Each row was made from one path, in order. Every step used is in the known rows, and no mark comes twice. Write each row's path.
Known rows
P R M F Y D: -1.64 -0.22 +7.40 -3.45 -1.72 +0.71 -1.22 +1.31 +1.42 +1.53 +2.97 +5.53
 -0.23 -2.22 +0.50 +1.83 +1.21 +2.05 +2.44 +0.61 +2.96 -0.62 -2.73
B D Y F P R: -1.94 -0.18 +3.25 -0.66 -1.60 +1.41 -1.03 +1.45 -1.15 +1.13 +1.30 -3.07
 -0.05 -1.14 -0.94 +2.21 -0.44 +3.18 -0.23 +1.00 +0.97 +0.25 +1.42
D Y F P R: -1.34 +0.05 +3.66 -0.99 -3.25 +0.71 -0.03 +1.57 -2.16 +0.04 +1.09 -2.26
 -0.05 -1.63 -0.86 +2.64 +0.21 +3.03 +0.06 -0.03 +2.13 +0.04 +1.10
R L K Y: -2.66 +0.44 -0.05 -1.06 +1.52 +2.37 -0.66 -0.38 -1.74 -1.95 +0.03 -2.35
 -0.89 +1.47 +0.75 +1.37 -0.04 +2.39 +2.69 -0.52 -0.86 +0.21 -0.51
R L: -3.48 +0.64 +1.44 -0.47 +0.07 +2.10 -1.87 +1.00 -1.50 +0.63 +1.52 -3.41
 +0.42 +1.38 +0.57 +1.51 +2.30 +1.58 +0.81 -1.37 -0.81 +0.91 +0.82
K Y F P R: -1.23 +0.00 +1.98 -2.52 -3.70 +0.87 -0.33 +0.25 -1.55 -1.20 -0.70 +0.10
 -1.13 -0.83 +0.04 +2.18 -0.45 +3.35 +1.36 +0.85 +2.17 -1.15 -0.01
Y F P R: -1.69 +0.42 +2.75 -1.83 -3.62 +1.07 -0.23 +1.04 -1.28 +0.12 +0.39 -1.35
 -0.49 -0.88 +0.05 +2.39 -0.52 +2.99 +0.09 +0.12 +1.60 -0.19 +0.76
P R L K: -3.13 +0.34 +0.55 -0.83 +1.33 +1.85 -0.98 +0.08 -0.88 -0.85 +0.98 -1.63
 -0.40 +1.82 +0.55 +1.98 -0.64 +1.64 +1.67 -0.67 -1.24 +1.08 -0.34
M F Y: -2.15 +0.83 +5.63 -1.56 -1.48 +2.79 -1.17 +0.49 +0.16 +1.03 +2.19 -1.78
 -0.36 -3.96 +1.10 +1.94 +2.40 +2.77 +1.51 -1.21 +3.68 -0.67 -0.76
K Y F P: -1.28 +0.56 +2.07 -2.15 -3.40 +1.61 +0.06 +0.50 -2.19 -0.96 -0.60 -2.06
 -0.97 -1.14 +0.23 +1.82 +0.10 +3.76 +1.16 +0.28 +2.06 -1.04 +0.60
D Y K L R P: +0.33 -0.53 +0.27 -0.80 +2.67 -0.49 -0.57 +0.98 -3.16 +0.46 +0.14 -0.48
 -0.99 -2.77 -0.63 +1.50 -1.86 +1.42 +1.16 -1.22 +1.81 -0.30 -0.49
M R L K Y: -2.29 +0.02 +0.89 -1.47 -0.22 +1.35 -1.00 -0.66 -2.51 -3.25 +0.59 -2.66
 -1.39 +0.72 +1.51 +0.97 -0.21 +2.64 +2.78 -0.72 +1.31 -0.14 -0.46
Y K L R M: -0.27 -0.33 -0.25 -2.03 +1.85 -0.34 -1.56 +0.93 -1.19 -0.03 +0.22 +0.15
 -0.57 -1.66 -0.29 +1.12 -1.14 +0.53 +1.47 -0.86 -0.59 +0.29 -1.83
B D Y K L R: -0.67 -0.20 +0.63 +0.81 +3.59 +0.53 -1.94 +0.40 -1.77 +1.64 +0.96 -4.65
 -0.18 -2.40 -0.68 +1.14 -0.85 +1.48 +1.12 -0.50 -1.39 +0.50 -0.38
F Y K L R: -0.16 +0.20 +1.76 -1.28 +1.70 +0.74 -0.98 -0.58 -0.74 +0.84 +1.15 +0.43
 -0.67 -2.41 -0.12 +1.70 -1.48 +0.84 +1.51 -1.16 +0.47 -0.46 -2.69
M R L K: -2.79 +0.46 +1.70 -0.85 +0.06 +1.56 -0.93 +0.12 -2.23 -1.97 +1.52 -4.13
 -0.77 +0.71 +1.46 +1.15 -0.31 +2.35 +1.55 -1.42 +0.83 +0.81 +0.28
B D Y: -3.41 +0.33 +2.64 +1.29 +0.76 +1.83 -2.01 +1.42 -1.42 +2.36 +2.25 -7.61
 +0.82 -2.07 +0.07 +1.29 +2.45 +2.43 +0.50 -0.55 -0.56 +1.12 +1.77
L K Y F P R: -0.88 +0.22 +1.41 -2.46 -2.14 +1.40 +0.82 -0.38 -1.56 -2.48 -1.11 -0.31
 -1.81 -0.77 +0.24 +2.26 -2.87 +3.80 +1.91 +0.92 +1.57 -0.88 -0.56
B D Y K L: -1.99 -0.26 +0.58 +0.09 +3.40 +0.63 -1.13 +0.67 -1.01 +1.80 +0.53 -5.36
 +0.25 -2.22 -0.85 +0.96 +0.56 +2.27 +0.96 -0.14 -2.60 +0.65 +0.02
P R: -3.07 +0.38 +2.03 -0.28 -1.35 +0.71 -1.70 +0.70 -0.87 +1.19 +1.15 -3.72
 +0.20 -1.40 +0.84 +1.86 +1.71 +1.83 +1.13 -0.85 +0.09 +0.55 +0.51
P R M F Y K: -1.47 -0.72 +3.60 -4.20 -1.36 +0.51 -0.75 +0.58 +2.13 -0.43 +1.76 +5.24
 -0.74 -3.86 -0.02 +1.84 +1.12 +1.40 +1.87 -0.23 +2.81 -0.80 -2.34
P R L K Y D: -2.29 +0.09 +2.30 -1.33 +1.16 +0.91 -0.37 -0.55 -1.28 -0.59 +0.65 +1.99
 -0.83 +2.65 +0.67 +1.48 -1.03 +2.40 +3.61 +0.77 -1.72 +0.06 -1.71
L K: -2.90 +1.15 +1.47 +0.18 +0.43 +1.98 -0.09 +0.38 -1.52 +0.11 +0.70 -6.30
 -0.36 -1.68 +1.23 +1.57 -0.13 +2.75 +1.53 -1.37 -0.47 +0.94 +0.56
K L: -2.23 +0.58 +1.46 -0.55 +1.19 +1.22 -1.51 +0.84 -1.67 +1.13 +0.11 -5.39
 +0.07 -1.21 +0.53 +1.45 +1.01 +2.27 +1.13 -0.90 -0.88 +0.48 -0.42
M F P R: -2.13 +0.40 +2.82 -2.03 -3.11 +1.78 -0.91 +1.63 -1.48 +0.46 +0.87 -1.95
 -0.61 -2.01 +1.18 +2.53 +0.58 +2.94 +0.75 +0.20 +3.06 -0.37 -0.53
F Y: -2.93 +0.73 +3.72 -0.72 -1.02 +1.98 -1.11 +0.43 -0.31 +1.52 +2.39 -2.59
 +0.33 -2.07 +0.67 +1.87 +1.79 +1.81 +0.90 -1.23 +1.20 +0.10 -0.49

Write each row's path
+0.58 +0.08 +7.06 -3.02 +0.95 +1.17 -1.80 +1.19 -0.17 +1.37 +2.52 +4.61
 -0.83 -2.24 +0.33 +1.59 -0.86 +1.65 +2.63 +0.21 +3.11 -0.88 -4.08
K L R M F Y D
-2.21 -0.20 +3.41 -2.76 -1.66 +0.95 -2.09 +1.79 +0.31 -0.12 +1.26 +0.05
 -0.40 -2.77 +0.79 +1.74 +2.21 +2.06 +1.72 -0.34 +2.67 -0.03 -0.49
P R M F
-1.90 -0.45 +5.07 -3.61 -1.53 +1.44 -1.92 +1.19 +1.58 -0.03 +2.38 +3.43
 -0.44 -3.15 +0.39 +2.13 +1.69 +1.58 +1.69 -0.09 +3.82 -0.58 -2.12
P R M F Y
-1.75 +0.39 +1.40 -2.41 -0.75 +2.19 +0.40 +0.50 -1.24 -1.87 +0.18 +0.75
 -1.13 +2.26 -0.25 +2.52 -2.88 +2.82 +0.69 +0.31 +0.23 +0.30 -0.12
Y F P R L K
+0.84 -0.59 +2.36 -2.04 +1.60 +0.06 -1.33 +1.53 -1.57 -0.66 +0.77 +0.14
 -0.84 -4.38 -0.74 +1.43 +0.23 +1.60 +2.03 -1.00 +2.34 -0.33 -1.73
D Y K L R M F
-2.63 +0.92 +6.15 -0.62 -1.17 +1.31 -0.44 +0.54 -0.42 +2.96 +3.03 -0.48
 +0.56 -1.20 +0.74 +1.52 +1.37 +2.23 +1.62 -0.55 +0.27 +0.09 -1.20
F Y D
+0.23 -0.03 +1.90 -3.33 -0.17 +1.71 -1.88 +2.48 -2.40 -0.42 +0.63 +0.18
 -1.13 -1.46 +0.50 +2.08 -1.74 +1.79 +0.88 +0.32 +3.45 -0.41 -2.69
K L R M F P
-2.32 -0.19 -1.20 -2.45 +0.06 +1.94 -0.24 +0.24 -2.16 -2.36 -0.13 +0.89
 -1.20 +3.15 +0.48 +2.37 -2.41 +2.08 +1.87 +1.15 -0.19 -0.05 -1.91
F P R L K Y
-2.04 +0.23 +2.56 -3.41 -2.61 +2.02 -0.96 +2.86 -1.40 +0.02 +1.17 -1.13
 -0.44 -1.94 +0.88 +1.92 +1.01 +2.57 +0.43 +0.10 +3.15 -0.03 -0.75
R M F P
-0.45 +0.42 +0.19 -0.36 +1.66 +0.17 -1.20 -0.05 -1.90 +0.79 -0.05 -2.92
 -0.64 -2.15 +0.26 +1.32 -0.91 +1.32 +1.49 -1.43 -0.78 +0.10 -1.03
Y K L R
-2.10 +0.03 +1.27 -2.37 -0.14 +1.24 +0.43 +0.36 -2.38 -0.84 +0.53 +2.88
 -0.97 +3.91 +0.58 +2.02 -2.90 +2.54 +2.58 +1.78 -1.15 -0.08 -2.61
F P R L K Y D
-2.03 +0.26 +3.29 -1.35 -0.20 +0.64 -0.34 -0.51 -2.60 -1.76 +1.24 -0.47
 -1.18 +1.60 +1.60 +0.62 -0.61 +3.14 +3.48 -0.02 +0.34 -0.16 -1.14
M R L K Y D
+0.00 -0.14 -0.58 -1.61 +2.47 -0.16 -0.79 +0.42 -2.31 +0.51 -0.58 +0.31
 -1.41 -2.00 +0.28 +1.30 -2.56 +1.46 +1.22 -1.09 +1.31 -0.51 -0.79
Y K L R P
-2.88 -0.33 +1.54 -1.87 -1.13 +0.12 -2.05 +1.70 -0.21 +0.42 +1.34 -0.71
 +0.28 -0.93 +0.33 +1.64 +1.58 +1.01 +1.08 -0.31 +0.34 +0.77 -0.31
P R M
-0.58 -0.51 +3.11 -4.45 +1.12 +1.07 -0.60 +0.77 +1.32 -0.35 +0.71 +3.57
 -0.87 -3.68 -0.33 +1.46 +0.40 +1.86 +1.94 -0.29 +1.70 -0.92 -3.36
R M F Y K L
-2.95 +0.05 +1.20 +0.75 +1.25 +0.86 -0.91 +0.80 -0.86 +2.02 +1.59 -5.99
 +0.54 -2.81 -0.37 +0.96 +1.88 +2.29 +0.76 -0.70 -1.74 +0.92 +1.56
B D Y K
-1.44 +0.47 +1.44 -0.40 -0.11 +0.99 -1.69 +1.12 -2.77 +1.07 +1.08 -2.04
 -0.88 -1.76 +1.21 +1.56 -0.65 +1.55 +0.80 -1.46 +3.40 -0.06 +0.97
L R P
-2.33 +0.26 +1.64 +0.40 -0.51 +0.20 +0.05 +0.93 -1.82 +0.99 +1.26 -5.01
 +0.51 -3.37 -0.30 +1.40 +2.48 +2.12 +1.03 -1.78 -0.54 +0.67 +1.18
D Y K
-1.50 +0.03 +1.64 -2.05 +0.25 +1.70 -0.40 -1.18 -0.41 -3.00 -0.72 +1.25
 -1.64 +1.07 -0.13 +1.77 -1.09 +3.02 +2.90 -0.03 +0.28 -0.49 -0.03
P R L K Y F
-0.03 -0.55 +1.36 -2.99 +1.78 +0.18 -1.38 +0.40 +0.02 +0.06 +1.42 +3.45
 -0.63 -1.87 -0.65 +1.48 -1.63 +0.06 +1.48 -0.64 +0.64 -0.28 -3.49
F Y K L R M
-0.06 +0.00 +1.07 +0.46 +1.97 -0.13 -0.98 +0.51 -2.75 +0.62 +0.67 -3.79
 -0.21 -2.94 -0.67 +1.57 -0.23 +1.34 +1.43 -1.60 -0.30 +0.29 -0.76
D Y K L R
-1.35 +0.47 +0.73 -2.73 -0.65 +2.77 +0.74 -0.07 -2.14 -3.04 -0.73 +0.05
 -1.64 +2.00 -0.03 +1.91 -2.19 +3.56 +1.69 +0.41 +0.70 -0.51 -0.24
R L K Y F P
-0.89 +0.08 +1.66 -3.12 -2.40 +1.73 +0.40 -0.26 -2.89 -4.35 -0.21 -0.21
 -2.10 +1.24 +0.68 +1.49 -2.47 +3.84 +1.76 +0.24 +2.82 -0.91 -0.23
M R L K Y F P
-3.40 +0.09 +1.21 -0.85 -0.21 +1.31 -2.20 +0.76 -0.85 +0.44 +1.43 -1.16
 +0.28 +1.70 +0.37 +1.91 +1.71 +1.13 +1.05 -0.75 -0.61 +0.77 +0.21
P R L
-0.51 -0.90 +0.09 -0.94 +3.69 -0.05 -2.30 +1.35 -1.11 +0.89 +1.20 -1.54
 -0.14 -1.87 -1.25 +0.91 -1.05 +0.74 +1.11 +0.01 -1.20 +0.70 -1.14
B D Y K L R M
-1.76 +0.30 +0.17 -1.09 +1.56 +0.30 -0.37 +0.23 -1.08 +0.84 -0.45 -3.50
 -0.17 -1.96 +0.13 +1.16 +0.48 +2.09 +1.30 -1.07 -2.04 +0.24 -0.67
Y K L
-0.88 +0.66 +1.53 +0.21 +1.21 +1.11 -2.31 +0.52 -2.45 +1.04 +0.57 -4.70
 -0.38 -1.48 +0.66 +1.64 -0.41 +1.48 +1.27 -1.21 +0.34 +0.30 -0.79
K L R
-1.23 +0.85 +2.48 -1.03 -0.81 +1.81 +0.42 -1.00 -1.07 -2.11 -1.05 -3.54
 -1.58 -2.33 +0.49 +1.34 -0.48 +4.12 +2.75 -0.75 +0.93 -0.63 +0.82
L K Y F
+0.55 +0.29 +3.66 -2.04 +1.31 +1.54 -1.02 -0.46 -0.18 +0.29 +0.94 +1.25
 -1.38 -4.37 +0.31 +1.83 -0.83 +1.84 +2.17 -1.13 +2.74 -1.30 -2.91
M F Y K L R
-1.39 -0.06 +1.05 -0.23 +1.89 -0.04 -0.19 +0.78 -1.99 +0.75 +0.23 -4.51
 +0.24 -2.80 -0.81 +1.42 +1.16 +2.14 +1.27 -1.25 -1.50 +0.43 -0.33
D Y K L
-2.24 +0.31 +3.52 -2.33 -1.54 +1.67 -1.74 +1.97 -0.36 +0.09 +1.34 -2.06
 -0.30 -3.16 +0.96 +1.34 +2.76 +2.44 +1.48 -0.96 +2.62 +0.14 +0.13
R M F
